Known rows, with every way that one mark hangs from another:
[dibat [kedo [teno [vokik viliv]]]]: [-3.93, +0.70, +0.03, +1.85, +2.68, +0.80, -1.26, -0.39, -0.58, -0.15, -0.74, -2.51, -0.98, +3.13, -0.29, +1.44, +0.96, -1.08, -1.95, -5.11]
[nire [dibat kedo] [teno [vokik viliv]]]: [-4.22, -1.27, -1.95, +0.81, +3.30, +1.47, +0.19, -1.60, +0.23, +1.54, -1.11, -0.01, -1.11, +5.19, -0.41, +3.32, -0.35, -2.67, -0.23, -5.33]
[nire teno [vokik [dibat kedo] viliv]]: [-5.67, -0.76, -0.98, -1.08, -0.16, +0.85, -1.20, +7.60, +1.66, -0.97, -2.51, +0.84, -4.79, +1.67, -1.39, +1.19, +0.78, -5.00, +1.28, -3.78]
[dibat [kedo [teno vokik]]]: [-2.72, +1.36, -0.36, +2.07, +2.93, +0.73, -1.43, -0.34, -0.08, -0.41, -0.81, -3.12, -1.50, +2.98, -0.39, +0.84, +1.10, -1.08, -2.68, -4.97]
[nire [dibat kedo] teno [vokik viliv]]: [-4.60, -2.62, -1.10, -1.51, +1.07, +1.60, -1.41, +1.28, +0.60, +0.19, -1.79, +0.66, -3.83, +5.11, -2.49, +2.92, +0.59, -3.30, -1.09, -5.23]
[nire teno]: [-2.23, -0.76, -1.53, +0.45, -1.11, +0.72, -0.53, +4.99, +0.27, -1.14, -2.00, -0.87, -3.68, +0.51, -0.50, +0.33, -1.47, -5.58, -0.12, -4.36]
[teno dibat [vokik kedo viliv]]: [-3.03, +0.47, -0.72, +1.57, +2.77, +1.52, -2.40, +1.86, -0.53, +1.17, -0.08, -3.73, +1.59, -3.14, +2.33, +0.91, +0.79, -1.82, -0.75, -2.93]
[nire dibat vokik]: [-1.63, +0.09, -1.02, +0.38, -0.32, +1.95, -3.42, +0.31, +1.21, +0.16, -3.02, -2.24, -3.78, +2.10, -1.93, +0.39, -0.45, -1.47, -1.94, -4.20]
[vokik dibat]: [-3.72, +2.03, -0.88, +2.31, -1.96, +0.53, -2.43, +3.86, +1.33, -0.23, -3.31, -0.66, -2.86, -0.92, +1.00, -1.97, -2.06, -3.34, +1.40, -3.25]
[viliv dibat [teno [vokik kedo]]]: [-0.99, +0.13, -0.52, +3.69, -1.07, +1.33, -0.67, +1.37, -1.16, -2.10, -1.83, -5.47, +0.35, -1.49, +1.14, -1.27, +0.02, -5.78, +0.53, +0.09]
[nire [teno dibat] vokik]: [-2.01, -0.57, -2.03, -1.94, +0.26, +1.19, -2.25, +6.59, +0.96, -1.01, -1.55, -2.52, -4.93, -1.55, -1.24, +0.14, +1.12, -4.68, -1.56, -3.36]
[dibat [kedo teno]]: [-2.86, +0.56, +0.16, +1.45, +0.91, +0.40, -2.03, -0.24, -0.55, -0.94, -0.97, -2.37, -2.19, +3.04, -0.74, +0.07, +0.35, -1.71, -3.16, -5.29]
[teno vokik]: [-2.09, +1.77, -1.31, +2.85, +1.99, +1.57, -0.79, +1.51, +0.54, +0.37, -1.71, -4.13, -0.79, -0.38, +0.73, +1.03, +0.11, -2.25, +0.52, -3.20]
[viliv [dibat kedo] teno]: [-3.02, -1.86, +0.29, +2.17, -3.10, +0.63, -0.88, -1.98, -2.75, -2.37, -1.23, -4.56, -0.39, +0.75, +0.40, -1.51, +0.38, -6.25, +0.67, -0.63]
[kedo [teno dibat]]: [-1.86, +1.68, -0.64, +0.79, +1.05, +0.78, -3.13, +1.08, -0.80, +0.08, -1.49, -2.91, -2.40, -2.16, +0.06, -0.81, -0.75, -0.57, -3.50, -4.89]
[vokik kedo]: [+0.11, +0.42, +0.16, +2.51, -1.78, +0.81, -3.18, +5.57, +0.92, -2.14, -1.89, -2.16, -1.91, -0.07, +0.35, -1.67, -1.59, -4.28, -2.90, -3.98]
[viliv [teno [vokik kedo]]]: [-0.62, +0.26, -0.80, +3.35, -1.34, +0.83, -0.91, +1.20, -2.89, -2.29, -2.10, -4.67, -0.80, -0.89, +1.81, -0.30, +0.06, -3.12, -1.42, -2.09]
[vokik [kedo teno] viliv]: [-2.90, -0.32, +1.40, +1.98, -0.75, +0.96, -2.77, +5.52, -0.39, -1.33, -1.88, -0.03, -1.16, +0.07, -0.09, +0.21, -1.75, -2.52, -2.73, -5.35]
[vokik dibat kedo [viliv teno]]: [-4.70, -0.31, +0.84, +2.84, -3.93, +0.25, -2.44, +5.43, -1.62, -1.95, -3.10, +0.68, -0.85, -1.08, +2.23, -1.51, -2.01, -4.08, +0.55, -2.72]

Rows:
[-2.88, +0.86, -1.15, +3.14, -0.98, +0.54, -0.53, -0.54, -2.93, -1.38, -2.32, -4.01, -1.02, -0.19, +2.04, -0.30, +0.47, -2.62, +0.43, -1.85]
[viliv [teno [vokik [dibat kedo]]]]
[-0.64, +1.88, -1.57, +2.02, +3.22, +1.37, -2.79, +2.20, +0.46, +0.63, -0.24, -5.08, +0.60, -3.09, +2.28, -0.34, +0.82, -1.86, -2.20, -2.68]
[teno dibat [vokik kedo]]
[-3.10, +1.06, -1.64, +1.16, +3.95, +1.13, -1.94, -2.16, -0.71, +1.44, +0.54, -5.40, +0.86, -0.97, +1.91, +0.81, +2.20, -1.25, -0.97, -2.95]
[teno [dibat kedo] vokik]
[-5.91, -2.82, +0.66, +0.60, -3.76, +0.78, -1.40, -1.51, -5.04, -0.60, -1.47, -2.16, -0.13, -2.11, +1.59, +0.70, -0.69, -3.15, +1.07, -3.00]
[vokik [viliv [teno dibat]]]
[-5.51, -0.32, -0.75, +0.72, +3.54, +1.29, -1.47, -2.67, -1.75, +1.99, +0.73, -4.11, +1.83, -0.93, +2.05, +1.94, +2.16, -1.22, +0.48, -3.18]
[teno [dibat kedo] [vokik viliv]]
[-2.16, +4.09, -1.25, +3.04, +3.14, +1.08, -1.62, +3.37, +1.43, +0.42, -2.79, -2.33, -2.40, -0.50, +0.10, +0.08, -0.72, -0.19, -1.63, -4.47]
[kedo [teno [vokik dibat]]]
[-0.94, +0.19, -1.19, +2.33, -0.59, +0.76, -1.68, -0.37, -3.71, -1.38, -1.14, -5.48, +0.04, -2.95, +2.64, -0.81, +0.67, -2.48, -2.04, -1.69]
[viliv [teno dibat [vokik kedo]]]
[-5.88, +1.45, -0.66, +2.71, +2.33, +1.19, -0.64, +1.48, +0.52, +1.26, -1.74, -1.61, +0.15, +0.79, +1.40, +1.70, +0.42, -1.96, +2.70, -3.23]
[teno [vokik [dibat kedo] viliv]]
[-2.84, -1.61, -0.53, +0.82, -3.00, +0.17, -1.93, -3.35, -5.17, -1.62, -0.84, -4.59, -0.81, -1.30, +1.94, -1.14, +0.60, -2.99, -1.81, -2.34]
[viliv [teno [dibat kedo]]]
[-2.61, -0.42, -1.23, +1.71, -0.15, +0.61, -1.06, -3.35, -4.52, -0.80, -0.59, -5.72, +0.21, -1.36, +2.44, +0.04, +1.64, -2.07, -1.23, -1.87]
[viliv [teno [dibat kedo] vokik]]
[-3.20, +1.49, +0.37, +1.06, -0.34, +1.18, -3.71, +8.75, +2.23, -1.48, -3.28, -0.34, -3.87, -0.61, -1.01, -0.71, -0.15, -2.37, -1.60, -3.83]
[nire [vokik dibat [kedo teno] viliv]]
[-3.80, +2.13, -0.55, +3.46, +1.87, +1.30, -1.47, +5.25, +1.60, +0.36, -2.25, -1.32, +0.08, -0.57, +1.73, +0.53, -0.62, -2.58, +1.29, -3.09]
[teno [vokik dibat kedo viliv]]
[-3.24, +2.01, -0.29, +2.49, +2.97, +1.59, -0.95, +2.29, +0.45, +0.53, -2.00, -2.64, -1.03, -0.41, -0.50, +1.26, -0.44, -1.09, -0.61, -4.21]
[kedo [teno [vokik [viliv dibat]]]]
[-4.47, -0.95, -1.84, -0.23, +2.81, +0.92, -0.19, +1.88, -0.64, +0.83, +0.01, -1.97, -0.89, +0.09, +0.84, +2.10, +0.92, -3.89, +0.33, -3.87]
[nire [teno [dibat kedo] [vokik viliv]]]
[-3.42, +2.77, -1.49, +3.13, +2.66, +1.03, -1.02, +1.89, +1.52, +0.66, -1.93, -2.89, -0.84, +0.83, +1.35, +0.46, +0.50, -2.03, +1.25, -2.96]
[teno [vokik [dibat kedo]]]
[-1.27, +3.40, -1.40, +3.93, +2.24, +1.16, -1.96, +5.94, +2.64, -0.23, -2.42, -2.54, -0.97, -0.64, +1.60, -0.66, -0.52, -2.63, -0.15, -2.81]
[teno [vokik dibat kedo]]
[+0.42, +1.60, -0.10, +1.89, +0.35, +0.71, -3.95, +5.10, +0.66, -1.53, -1.44, -2.41, -2.00, -1.50, +0.38, -1.86, -1.18, -2.17, -5.27, -4.69]
[vokik [kedo [teno dibat]]]
[-0.81, +3.65, -0.34, +3.27, -0.11, +0.35, -3.83, +8.21, +2.81, -1.55, -3.31, +0.03, -3.10, -0.70, +0.68, -2.90, -2.28, -2.38, -3.20, -4.34]
[vokik dibat [kedo teno]]
[-3.56, -1.74, +1.60, +2.15, -2.22, +1.36, -2.46, +5.23, +0.67, -1.32, -1.49, -0.90, +0.28, -0.42, +0.11, -0.55, -1.72, -6.09, +0.58, -2.80]
[vokik kedo [viliv dibat]]
[-3.53, -2.45, +1.58, +2.45, -3.73, +1.03, -1.88, +3.45, -2.04, -2.41, -1.71, -1.71, +0.44, -0.88, +0.84, -0.77, -1.33, -6.19, +0.32, -1.85]
[vokik kedo [viliv dibat teno]]
[-4.97, +0.03, -0.14, +2.49, +2.18, +1.77, -0.22, +0.51, +0.29, +0.93, -0.97, -3.29, +1.02, +0.51, +0.47, +1.97, +0.62, -3.46, +2.79, -2.51]
[teno [vokik [viliv [dibat kedo]]]]
[-2.95, -1.21, -1.69, -0.80, +0.24, +0.41, -1.28, +2.26, -0.60, -0.42, -0.38, -1.70, -2.57, +0.13, +0.29, +0.09, +0.03, -4.90, -1.31, -4.21]
[nire [teno [dibat kedo]]]
[-7.98, -0.48, +0.68, +1.40, -1.65, +0.39, -1.76, +1.52, -0.48, +0.39, -2.14, +1.05, -0.99, +1.48, +0.99, +0.24, -0.95, -3.13, +2.90, -3.91]
[vokik [dibat kedo] viliv]
[-6.27, -3.14, +0.77, +0.42, -3.29, +0.60, -1.29, -2.45, -5.21, -0.61, -1.00, -2.17, +0.11, -0.92, +1.56, +0.77, -0.10, -3.06, +0.77, -3.16]
[vokik [viliv [teno [dibat kedo]]]]
[-3.13, -0.42, +1.57, +2.23, -0.55, +1.29, -2.57, +5.67, +0.88, -1.24, -1.68, -0.53, -0.28, -0.39, -0.51, -0.42, -1.71, -4.43, -1.34, -3.78]
[vokik [kedo teno] [viliv dibat]]
[-0.50, +0.42, -2.61, +1.83, +2.82, +1.62, -0.78, +2.32, +1.83, +0.50, -2.10, -0.62, -2.10, +2.95, -0.23, +1.58, -1.58, -3.20, -1.91, -4.93]
[nire dibat [teno [vokik kedo]]]
[-2.86, -0.61, -0.43, +3.02, -0.31, +1.07, -0.04, -2.22, -2.08, -1.60, -0.97, -5.67, +0.67, +0.73, +0.90, -0.32, +1.33, -5.33, +1.16, -0.16]
[viliv [dibat kedo] [teno vokik]]
[-7.62, +0.44, +0.69, +1.50, -0.52, +0.37, -1.89, +2.04, -0.35, +0.46, -2.29, +1.29, -1.42, +1.46, +0.58, +0.35, -1.00, -2.01, +1.49, -4.62]
[vokik [dibat [kedo teno]] viliv]
[-4.69, -2.41, +0.15, -0.15, -0.94, +1.56, -2.53, -3.04, -1.97, -0.25, -2.09, -1.66, -2.24, +4.11, -1.39, +1.80, +0.93, -1.37, -1.38, -4.10]
[nire [dibat kedo] [vokik [viliv teno]]]
[-4.62, -0.80, +0.73, -0.02, -0.38, +1.67, -2.42, +3.72, +0.88, -0.89, -1.97, -2.35, -2.79, +0.47, -2.16, +0.70, +1.11, -3.67, +0.14, -3.06]
[nire [vokik [viliv [dibat [kedo teno]]]]]
[-4.34, +1.74, +0.85, +2.71, -0.67, +0.54, -3.19, +7.63, +1.32, -0.78, -3.08, +1.83, -1.75, -0.55, +0.81, -1.15, -2.41, -2.30, -1.10, -4.72]
[vokik dibat [kedo teno] viliv]
[-2.60, -1.49, -1.84, +0.26, +0.78, +0.95, -0.98, -1.14, +0.27, +0.30, -1.47, +0.18, -2.84, +5.25, -0.97, +1.27, -1.30, -3.60, -1.83, -5.66]
[nire [dibat kedo] teno]
[-1.65, +2.89, -1.39, +1.69, +3.85, +1.24, -2.23, +0.98, -0.09, +0.86, -1.22, -4.01, -1.31, -2.24, +0.53, +0.27, +0.22, +0.38, -3.12, -4.38]
[kedo [teno dibat vokik]]
[-2.75, +0.68, -0.17, +3.03, +1.80, +1.61, -1.19, +3.77, +0.47, -0.07, -1.41, -2.59, +0.46, -0.33, +1.08, +1.55, -0.11, -2.71, +0.19, -3.48]
[teno [vokik kedo viliv]]
[-2.22, -0.09, -0.72, +3.28, -1.21, +1.42, -0.07, -0.48, -1.86, -1.42, -1.92, -5.65, +0.22, -1.58, +0.94, -0.71, +0.15, -5.41, +1.87, +0.14]
[viliv dibat [teno vokik]]
[-5.41, +1.80, -0.86, +2.86, +1.63, +1.41, -0.66, +2.84, +0.66, +1.34, -2.44, -1.59, -0.16, -0.81, +1.49, +1.33, -0.49, -2.04, +3.25, -2.97]
[teno [vokik dibat viliv]]
[-1.66, +0.27, -2.84, +1.39, +2.72, +1.66, -0.22, +0.49, +1.15, +1.22, -2.17, -0.86, -2.19, +2.82, -0.36, +2.10, -1.53, -2.82, -0.61, -4.81]
[nire dibat [teno vokik]]
[-2.11, +0.00, -1.45, +1.86, -0.71, +0.82, -1.13, -2.23, -4.32, -0.71, -1.25, -5.68, -0.17, -3.02, +2.49, -0.18, +0.78, -2.15, -0.71, -1.63]
[viliv [teno dibat vokik]]
